Known rows, with every way that one mark hangs from another:
Z205{Z909{Z834{Z625}}}: [-43  -4  -3  23 -24  -8   6   0   9  -8  -7   8 -15  -6  31   1   5   1
  -9  -1  12 -34   1   1  -1   8]
Z477{Z625{Z834 Z909}}: [  5   3   5  12 -23   1  -3  -4  14   0   0 -20  10  35  -7   7   3  12
  -2   4   4  29  -2  -5  -3  33]
Z909{Z625{Z477 Z834}}: [ 40  -7  -3  -2  20   8   3 -17  22   1   3 -10  -6 -14 -10   5   4  10
   1  -1   1  14   4  -4  45  30]
Z909{Z205 Z625 Z834{Z487{Z402}}}: [-18   9 -10  -3  19  28   0 -22 -18  -6  -1   2  -6   0  -7   5 -10   3
   6   0  19 -24   9 -17 -18  -9]
Z625{Z477 Z834{Z487} Z909{Z205}}: [ -9  -9  -5   0  24 -10  -1  -9 -20   6  -3 -14  20  -4 -18   2  -3  -4
   3   7 -11 -14   6 -10 -14   5]
Z477{Z625{Z909{Z834{Z487}}}}: [-37   7   1  14 -26  12   5  -6  14  -5   2 -14  12  57  -4   1   4   8
   2   5  25 -14  -2 -14 -59   3]
Z487{Z402 Z834}: [-13  -3   3   5  22   9   5   0  23  15  -3  -1   1 -43   2  14   9   8
  -4 -12   8  20   0 -10  -2 -22]
Z909{Z205 Z834}: [-54  -3  -5   5 -31   9   6  -6  -7  -3   1   0   0 -17  -9   1  -3   1
   0  -4   9  23  10   6  -4  -5]
Z477{Z625}: [ -3  -6   2   9 -34  15   5   7  29   0   3  -5  11  36   0   4  -1  12
   7   5  -5  25  -9  -3   7   1]
Z477{Z227{Z909{Z205}}}: [ 29   6   8  25 -24 -19 -11  23 -22   0   2 -10  -1  12  -5 -14  -7 -15
  10   2 -23  33  -1  21 -16 -21]
Z487{Z834{Z625 Z909{Z205}}}: [-27  -8  -2 -32 -20   1   4   0 -19   7 -11  16   1  -2  -6  11   3  -3
 -23 -12  -1   2  14   7 -10 -23]
Z909{Z625{Z477 Z834{Z487{Z402}}}}: [ 37   0  -4  -6  62  17   1 -20  15   2   4 -10  -1 -24  -7   9  -2   6
   6   1  -1 -31  -1 -27  34  19]
Z227{Z477 Z909{Z834{Z487 Z625}}}: [ -3   6   1  27 -13  10   4  35   8  -5   8  21   2   0 -15  -5   0   2
   3   3   6 -77 -26 -11 -29 -10]
Z487{Z402 Z834{Z625 Z909{Z205}}}: [-31  -3   0 -35  23   2  -1  -2 -24   7 -10  18   2 -27  -1  17   3  -1
 -21 -17  -4   6  13   4 -19 -27]
Z205{Z909{Z625{Z477}}}: [ 31 -14  -7  14  31 -13   0  -5  16   2  -9   0   1   2  34  -6   3   7
  10   2  -2  18  -1  -4   6   1]
Z625{Z834}: [  4  -3   0   6 -31   1   4  -1  23   3   2 -16  -5 -34  -6   8   5   7
  -5   1  -7  10  -3   0  48  26]
Z909{Z205 Z625 Z834{Z487}}: [-13   3  -9   1 -24  24   4 -20 -13  -7  -1   0  -7  20 -10   3  -9   2
   4   2  18 -24  11 -10 -11  -6]
Z227{Z909{Z625}}: [ 68  -1   2  27 -16  -1  -1  11  18   1  -1 -19  -3  -6  -3   0  -2  12
  10  -4  -8  22  -5   4 -12   0]
Z834{Z625{Z477{Z227}} Z909{Z205}}: [ -8   0   7 -37  12 -20  -6   6 -28  -3   3  17   2  18   0 -14  -4 -20
  -6   2 -26  15   2  28 -10 -15]
Z205{Z909{Z625{Z477{Z227} Z834}}}: [ 54   5   5  15  35 -20 -10 -14   2   2   0   0 -19  26  32 -15   5  -9
   2   2   8  19   2   7  47  25]
Z227{Z477 Z909}: [ 33  -1   5  24  -8  -6   0  45  21   7   8  10  14 -23  -9  -8   4   9
  13   1 -13  15 -29   7 -14 -15]
Z487{Z402 Z834{Z625 Z909}}: [-16   0   1 -29  21   0   2   1   7   7  -7  11  -3 -40   4  16   8   2
 -20 -14   1  -3   4  -3 -14 -16]
Z909{Z205 Z625{Z477} Z834}: [-17  -7  -7  -3  19  14   2 -20  -8  -4   2   2   1   9 -11   1  -5   7
   7  -3  17  29  14   0  -9   1]
Z205{Z909{Z834{Z487 Z625}}}: [-40  -3  -6  20 -25   0   6   0   7 -10  -9  10 -12   7  31   0   3  -2
  -7   4  14 -82  -3 -14  -4   1]
Z205{Z909}: [ -5  -9  -2  20 -21 -16   3   8  18   1  -8  -2  -1 -19  34  -3   3   1
   4   6  -8  13  -7   1  13  -4]
Z487{Z402 Z834{Z909{Z205}}}: [-27  -3  -3 -38  24  -2   0  -3 -20  14  -8  10   6 -34  -3  13   3  -1
 -11 -17   3  48  15   5 -16 -30]
Z205{Z909{Z625 Z834{Z487{Z402}}}}: [ -5   8  -6  12  26   6   0 -18   5  -6  -8   3 -13  -4  34  -1   0   2
   7   0  28 -35   3 -21 -10   0]
Z487{Z834}: [ -7  -8   1  10 -18   7   7   4  30  17  -3  -2  -2 -20  -2  10  12   2
  -8  -8  10  16   3  -5   6 -18]
Z834{Z487{Z402} Z625{Z477} Z909}: [-10  -6   1 -41  49  -2   5   5   5  -1   4  10  12 -33   4   4  -1   0
  -5   4 -24 -45 -10 -11 -15 -13]

Rows:
[ 27   2  -6   1 -18  11  -5 -17 -11  -2  -1 -11  -9  -1 -13   7  -6   5
  -3  -2  -2  18  14   1  42  21]  Z909{Z205 Z625{Z834}}
[ 16   2  -5 -36 -21   1  -2  -9 -18   0  -5   0   1  -1  -4   1  -7   0
   0  -1  -7  48  14  17  -8  -9]  Z834{Z909{Z205 Z625}}
[  4   4   7   7  25 -24 -10  -8 -29   4   1 -12   7  14 -11 -10  -2 -16
   3   5 -11  40   7  17  -8   7]  Z625{Z477{Z227} Z834 Z909{Z205}}
[ 19   7  13  10  24 -29  -6  -4   4   6   6 -16   2   3  -4 -10   6 -14
   5   5  -7  34  -5  15  -7  20]  Z625{Z477{Z227} Z834 Z909}
[ 16  -5   2  22  -4  -6  -5  42 -12   5   4  17  17 -12 -18  -6  -4   6
  12   2 -20  26 -22   9 -19 -25]  Z227{Z477 Z909{Z205}}
[ 38   0  -4  18  -9  -5  -3 -14  11  -2 -12  -8 -17  -2  29   1   4   9
  -1   0  10   7   3  -4  49  32]  Z205{Z909{Z625{Z834}}}
[-22  -4  -2 -35 -34   0   3   7 -25  -3  -4  10   5   3  -6   2  -8  -6
  -8   7 -26 -46  -1   2  -9 -22]  Z834{Z487 Z625 Z909{Z205}}
[-10  -1   0 -35 -31   2  -2  -3 -17  -2  -2   2   7  38  -8   4  -2   5
 -12   0  -3  50  12   8  32  22]  Z477{Z625{Z834{Z909{Z205}}}}
[ 51 -12  -4  17  26  -3  -4   8 -12   2  -2  -8  11   9 -15  -2  -6  12
  12  -4 -18  32   2   6 -21 -14]  Z227{Z909{Z205 Z625{Z477}}}
[-12 -13  -2 -45  10 -13   1  -5 -20   4   0   1   9 -27 -13   2   1   0
 -10  -2 -13  47  10  12  36  11]  Z625{Z477 Z834{Z909{Z205}}}
[ -6   4   7  29 -11   0   2  36  15  -5   9  19   0 -16 -14  -4   2   9
   1  -6   7 -29 -25   2 -26  -1]  Z227{Z477 Z909{Z834{Z625}}}
[  0   6   0 -40   8  -3   1  -4   3   1   1  -7   0 -51  -2   7   2  -1
  -8   2  -8 -14  -2  -6  31  12]  Z625{Z834{Z487{Z402} Z909}}
[ -2  11  -3   2  17  24   3 -19  15  -5   4  -5 -12 -14   1   7  -2   6
   8   1  23 -32  -1 -19 -12  -1]  Z909{Z625 Z834{Z487{Z402}}}
[ -6  13   7  28 -28  -8  -7  16 -28 -10   2   2 -13  28  -7 -12  -7 -15
  -5  -7  -2 -12   5  22 -28  -7]  Z477{Z227{Z909{Z205 Z834{Z625}}}}
[-52  -2  -5   1 -31  15   6  -6 -12  -3   0   2   1   0  -9   0  -4  -4
   2   3   9 -26   6  -7  -7 -14]  Z909{Z205 Z834{Z487}}
[  6  15  10 -31 -27  -7 -10  -4 -27  -2   4   2  -1  66  -3 -11  -6 -18
 -10   2  -2  54  12  26  33  17]  Z477{Z227 Z625{Z834{Z909{Z205}}}}
[-11  -2  -2   4   8  12   2   7  15  -3   1   0   1 -30   3  10  -5   2
   3   8 -21 -73 -16 -21  -3 -12]  Z834{Z487{Z402} Z625}
[ -3   3  -4  19 -14   0   2 -16  15  -5  -8  -2 -17   3  28  -4   4   8
   1  -4  28   8   6   2   0  11]  Z205{Z909{Z625 Z834}}
[-42 -15  -7  19  17 -11   6  -3  13  -7  -7  10  -3  -6  31   0   5   6
  -5   1  10 -28  -3  -7  -1   7]  Z205{Z909{Z834{Z625{Z477}}}}
[ 53  11   9 -39  19  -9  -4  -9   5   3   7   2  -6  31   6 -18   1 -19
   9   7  -4   2  -1  13 -11 -16]  Z834{Z487 Z909{Z625{Z477{Z227}}}}
[  4   5   8   1  52  -1  -2   4   6  -1  14   7   1   3   9  -6  -3 -15
  11   9 -22 -58 -20 -10  -5 -20]  Z834{Z487{Z402} Z625{Z477{Z227}}}
[-10 -14  -7 -43  10  -6   2  -5 -23   3  -1   2  11 -11 -15  -2  -3  -6
  -5   5 -14  -4  10  -1  32   5]  Z625{Z477 Z834{Z487 Z909{Z205}}}
[ 35  12   4  26  -1   9  -3  21  17  -2  10  11  -1  -2 -16  -8   2   8
  10  -6  22  18 -14   6 -25   2]  Z227{Z477 Z909{Z625 Z834}}
[ 19  14  11  10 -30   6  -5   0  17  -1   9  -6 -10  61   2  -8   2  -7
  -1   5   4  26  -4   9  46  26]  Z477{Z227 Z625{Z834}}
[  0   4   0   1  11  25   0  -3  16  -1   7  -6   5  21  -2   9  -1  10
   1   4   0 -27  -7 -26  38  25]  Z477{Z625{Z834{Z487{Z402}}}}
[-33   6   5   8  24 -22  -6  -8 -27  -1   6  -3   6  23  -6 -14   1 -18
   8   4   9  44   5  20 -57 -11]  Z625{Z477{Z227} Z909{Z205 Z834}}
[ -4  -2   1  27 -34   5   6  16  10  -7  -1  -8  -7  -6  -8  -1   1   2
  -3  -2   2 -75  -5  -9 -23  -3]  Z227{Z909{Z834{Z487 Z625}}}
